Known rows, with every step that occurs
Q T F L: .01	-.06	.18	-.03	-.22	-.16	.05	.01	.05	-.21	.34	.01	.14	-.04	.02	.26	.06	-.11	-.15	-.14	-.12	-.06	-.13	.11	-.09
F L T Q: .06	-.11	.28	-.14	-.20	-.16	.13	.03	.03	-.24	.23	-.17	.18	-.03	.00	.16	.05	.09	-.21	-.02	-.01	-.18	-.15	.01	.02
F Q A: -.14	-.16	.20	.29	-.14	-.08	.16	.07	.26	-.31	.34	-.09	.22	-.04	-.11	.09	-.01	.08	-.02	.16	-.19	.11	-.21	.12	-.16
T F: .09	-.18	.22	-.03	-.13	-.23	.03	.03	.23	-.32	.19	.04	.19	-.08	-.08	-.10	-.02	.18	-.04	.08	.01	-.09	.11	.05	-.19
A Q L: .20	-.08	.02	.42	-.18	-.28	.22	.09	.16	-.18	.35	-.21	.27	-.06	-.20	.21	-.21	.35	-.13	.01	-.04	-.31	.02	-.01	-.40
M L Q A: -.09	-.38	.28	.26	-.33	-.06	.09	.13	.04	-.25	.23	-.11	.24	.04	.13	.05	-.05	.23	-.27	-.06	-.04	-.05	.11	-.14	-.32
A Q F T: -.10	-.17	.20	.55	-.20	-.30	.07	.13	.33	-.25	.38	-.38	.34	.09	-.37	.08	-.07	.28	-.10	-.03	-.32	-.22	.02	.00	-.22
L F T: -.42	-.11	.30	.25	-.14	-.34	.03	.01	.24	-.29	.20	-.07	.20	.04	-.25	-.11	-.03	.16	.01	-.05	-.31	-.15	-.06	.01	-.11
M L F T Q A: -.25	-.42	.50	.16	-.37	.03	-.05	.00	.19	-.25	.11	-.07	.26	.14	-.17	-.22	.14	.17	-.16	-.11	-.01	-.02	.06	-.26	-.22
A Q T F L: .15	-.03	.12	.09	-.27	-.15	.10	-.03	.03	-.32	.45	-.13	.28	-.01	-.13	.41	-.05	-.01	-.22	-.19	-.10	-.15	-.09	.00	-.15
T F L: -.06	-.05	.27	-.15	-.14	-.23	.14	.10	.03	-.38	.26	.02	.23	.02	.03	-.01	.03	.04	-.06	.01	-.02	-.05	-.01	.10	-.11
M L: -.01	-.23	.23	-.02	-.17	-.28	.14	.13	.16	-.14	.17	-.05	.22	.05	.04	-.03	.01	.26	-.16	.15	-.02	-.26	.05	.00	-.26
A Q: .10	-.17	.09	.25	-.10	-.25	.20	.03	.25	-.29	.27	-.27	.29	-.01	-.23	.15	-.19	.31	-.13	.11	-.13	-.26	.05	-.04	-.24
T F Q: .12	.04	.24	-.05	-.17	-.24	.11	.11	.21	-.33	.29	-.02	.29	-.14	-.04	-.02	.07	.22	.02	.11	-.04	.00	-.15	.15	-.13
F Q T: .06	-.01	.08	.24	-.22	-.23	.13	.07	.22	-.10	.33	-.17	.17	-.16	-.06	.41	.03	.10	-.11	.01	-.28	-.07	-.35	.23	-.09
L F: -.26	-.09	.33	.15	-.12	-.28	.08	.04	.14	-.32	.20	-.05	.22	-.05	-.18	-.15	-.06	.25	.02	.02	-.09	-.17	.07	.10	-.22
M L F: -.20	-.16	.38	-.02	-.23	-.27	.06	.12	.06	-.24	.20	.01	.28	.05	-.07	-.23	.02	.33	-.12	.06	.03	-.26	.11	-.02	-.27
F T Q: .03	-.28	.25	.17	-.21	-.19	.09	.02	.36	-.18	.02	-.22	.18	.01	-.13	.07	.06	.16	-.08	.03	-.20	-.10	-.05	-.07	-.09
T F L M: -.08	-.02	.32	-.22	-.25	-.30	.12	.06	-.01	-.51	.43	-.16	.10	.00	-.07	-.09	.01	.15	-.11	-.01	-.10	-.10	.02	.00	-.04
Q A: -.19	-.36	.19	.33	-.10	-.06	.09	-.02	.27	-.29	.25	-.05	.10	.03	-.14	-.01	-.09	.04	-.06	.12	-.14	-.01	.07	.02	-.22
F T: -.23	-.20	.14	.24	-.09	-.33	.12	.02	.34	-.19	.18	-.13	.14	.04	-.14	.09	-.04	.09	-.03	.05	-.35	-.15	-.10	.01	-.06
T Q L: .27	-.21	.20	.23	-.27	-.19	.16	.14	.20	-.08	.09	-.18	.16	-.12	-.06	.07	.01	.30	-.07	.03	.11	-.17	.05	.01	-.35
A Q T F: .32	-.15	.06	.21	-.24	-.14	.01	-.10	.20	-.23	.37	-.11	.22	-.13	-.23	.31	-.10	.15	-.22	-.13	-.08	-.18	.01	-.04	-.23
L Q: -.01	-.15	.19	.25	-.21	-.27	.17	.12	.11	-.27	.14	-.26	.20	-.11	.06	.15	-.10	.31	-.12	-.05	-.17	-.11	.06	.05	-.20

Rows
-.23	-.08	.34	.20	-.17	-.28	.17	.26	.10	-.27	.35	-.23	.28	.11	-.04	-.04	.05	.10	-.04	.05	-.13	-.10	.00	.24	-.19 -> Q F L
.16	.10	.18	-.15	-.17	-.28	.00	.03	.14	-.29	.44	.05	.25	-.23	-.05	.05	.03	.21	-.12	.02	-.05	-.10	-.27	.11	.00 -> L T F Q
-.12	-.24	.46	.01	-.35	-.20	.02	.08	.19	-.18	.03	-.15	.30	.08	-.15	-.18	.17	.32	-.15	-.08	-.02	-.18	.02	-.19	-.21 -> M L F T Q
.15	-.18	.13	.08	-.22	-.16	-.05	-.07	.21	-.15	.26	.03	.09	-.16	-.10	.19	.00	.03	-.12	-.09	-.10	-.11	-.01	.08	-.15 -> Q T F
-.16	-.03	.26	.32	-.18	-.32	.08	.12	.09	-.21	.27	-.03	.17	-.09	-.16	-.11	-.09	.28	.01	-.06	.02	-.23	.06	.10	-.39 -> Q L F
.04	-.21	.24	.09	-.31	-.25	.17	.20	.02	-.18	.16	-.19	.27	-.04	.18	.07	-.03	.38	-.25	-.03	-.02	-.20	.07	-.03	-.27 -> M L Q
-.06	-.17	.31	.40	-.30	-.28	.09	.26	.14	-.24	.25	-.36	.28	-.08	.01	.01	-.02	.37	-.13	-.08	-.15	-.12	.14	.16	-.28 -> L Q F
.02	-.06	.20	.05	-.20	-.05	-.09	-.05	.16	-.36	.52	.13	.21	-.17	-.12	.02	.03	.04	-.13	-.01	-.03	.05	-.23	.03	-.03 -> L T F Q A
.05	-.09	.14	.22	-.25	-.37	.15	.11	.11	-.25	.39	-.24	.00	-.11	-.17	.02	-.13	.32	-.12	.00	-.12	-.29	.01	.01	-.27 -> Q L M
.02	-.21	.37	.26	-.39	-.27	.08	.33	.04	-.16	.24	-.28	.35	-.01	.12	-.04	.06	.45	-.26	-.07	.00	-.19	.16	.07	-.35 -> M L Q F
.19	-.13	.24	-.25	-.23	-.25	-.10	-.01	.07	-.20	.35	.16	.18	-.08	.01	-.10	.03	.21	-.29	.01	.10	-.29	.01	-.10	-.12 -> M L T F
-.10	-.45	.28	.35	-.22	.02	.04	-.05	.39	-.23	.07	-.16	.15	.08	-.17	.02	.05	.02	-.08	-.01	-.18	.07	.00	-.15	-.12 -> F T Q A
.08	-.04	.05	.24	-.14	-.34	.04	.04	.08	-.06	.40	.01	.06	-.14	-.10	.14	-.15	.19	-.17	-.02	-.07	-.33	-.12	.05	-.21 -> Q L T
.17	-.02	.15	-.01	-.36	-.20	.10	-.07	-.03	-.45	.58	-.32	.15	-.05	-.23	.31	-.08	.11	-.30	-.24	-.19	-.20	-.06	-.08	-.07 -> A Q T F L M
-.15	-.19	.34	.15	-.30	.00	.09	.07	-.08	-.50	.31	-.05	.24	.01	.11	.06	.00	.00	-.17	-.21	-.01	.19	.06	-.02	-.17 -> T F L Q A
-.21	-.06	.27	-.05	-.19	-.33	.23	.09	.02	-.43	.39	-.31	.08	.04	-.07	.02	-.06	.15	-.11	.04	-.23	-.19	-.05	.06	-.02 -> F L M
.11	-.23	.16	.21	-.41	-.20	.09	.11	.01	-.02	.22	-.19	.18	-.10	.16	.36	-.01	.24	-.37	-.20	-.13	-.21	-.04	-.02	-.21 -> M L Q T
.03	-.16	.17	-.08	-.18	-.29	.02	.03	.08	-.10	.33	.01	.17	-.02	.00	.03	-.04	.24	-.29	.07	-.04	-.37	-.07	-.03	-.12 -> M L T
-.17	-.05	.24	.10	-.22	-.27	.27	.18	-.04	-.34	.21	-.29	.25	.00	.17	.20	-.07	.16	-.15	-.09	-.18	-.07	-.07	.10	-.12 -> F L Q
.22	.13	.24	.02	-.35	-.35	.12	.16	.08	-.34	.50	-.14	.14	-.24	-.13	-.02	.02	.36	-.06	-.02	-.03	-.12	-.16	.06	-.20 -> T F Q L M
.19	-.08	.08	.33	-.27	-.36	.21	.07	.09	-.34	.48	-.40	.15	-.10	-.30	.14	-.24	.43	-.20	-.01	-.10	-.39	.06	-.09	-.33 -> A Q L M
-.30	-.21	.26	.32	-.25	-.05	.21	.11	-.05	-.41	.27	-.21	.21	.07	.10	.16	-.08	.01	-.16	-.14	-.18	.11	-.02	.01	-.17 -> F L Q A
.06	-.16	.11	.38	-.29	-.21	.10	.04	.13	-.10	.21	-.25	.10	-.16	.06	.40	-.09	.17	-.24	-.22	-.27	-.11	-.07	.08	-.17 -> L Q T
-.10	-.06	.14	.23	-.31	-.21	.20	.11	-.05	-.18	.31	-.30	.16	-.05	.17	.49	-.04	.03	-.25	-.26	-.28	-.06	-.20	.13	-.09 -> F L Q T
.08	-.12	.28	-.12	-.29	-.04	-.08	.02	.05	-.27	.51	.18	.28	-.09	.00	-.02	.11	.11	-.26	.02	.06	-.02	-.20	-.07	-.10 -> M L T F Q A
.00	-.14	.26	.13	-.19	-.02	.05	.05	.23	-.40	.36	.06	.26	-.09	-.10	-.05	.07	.07	.00	.09	-.05	.16	-.12	.08	-.16 -> T F Q A
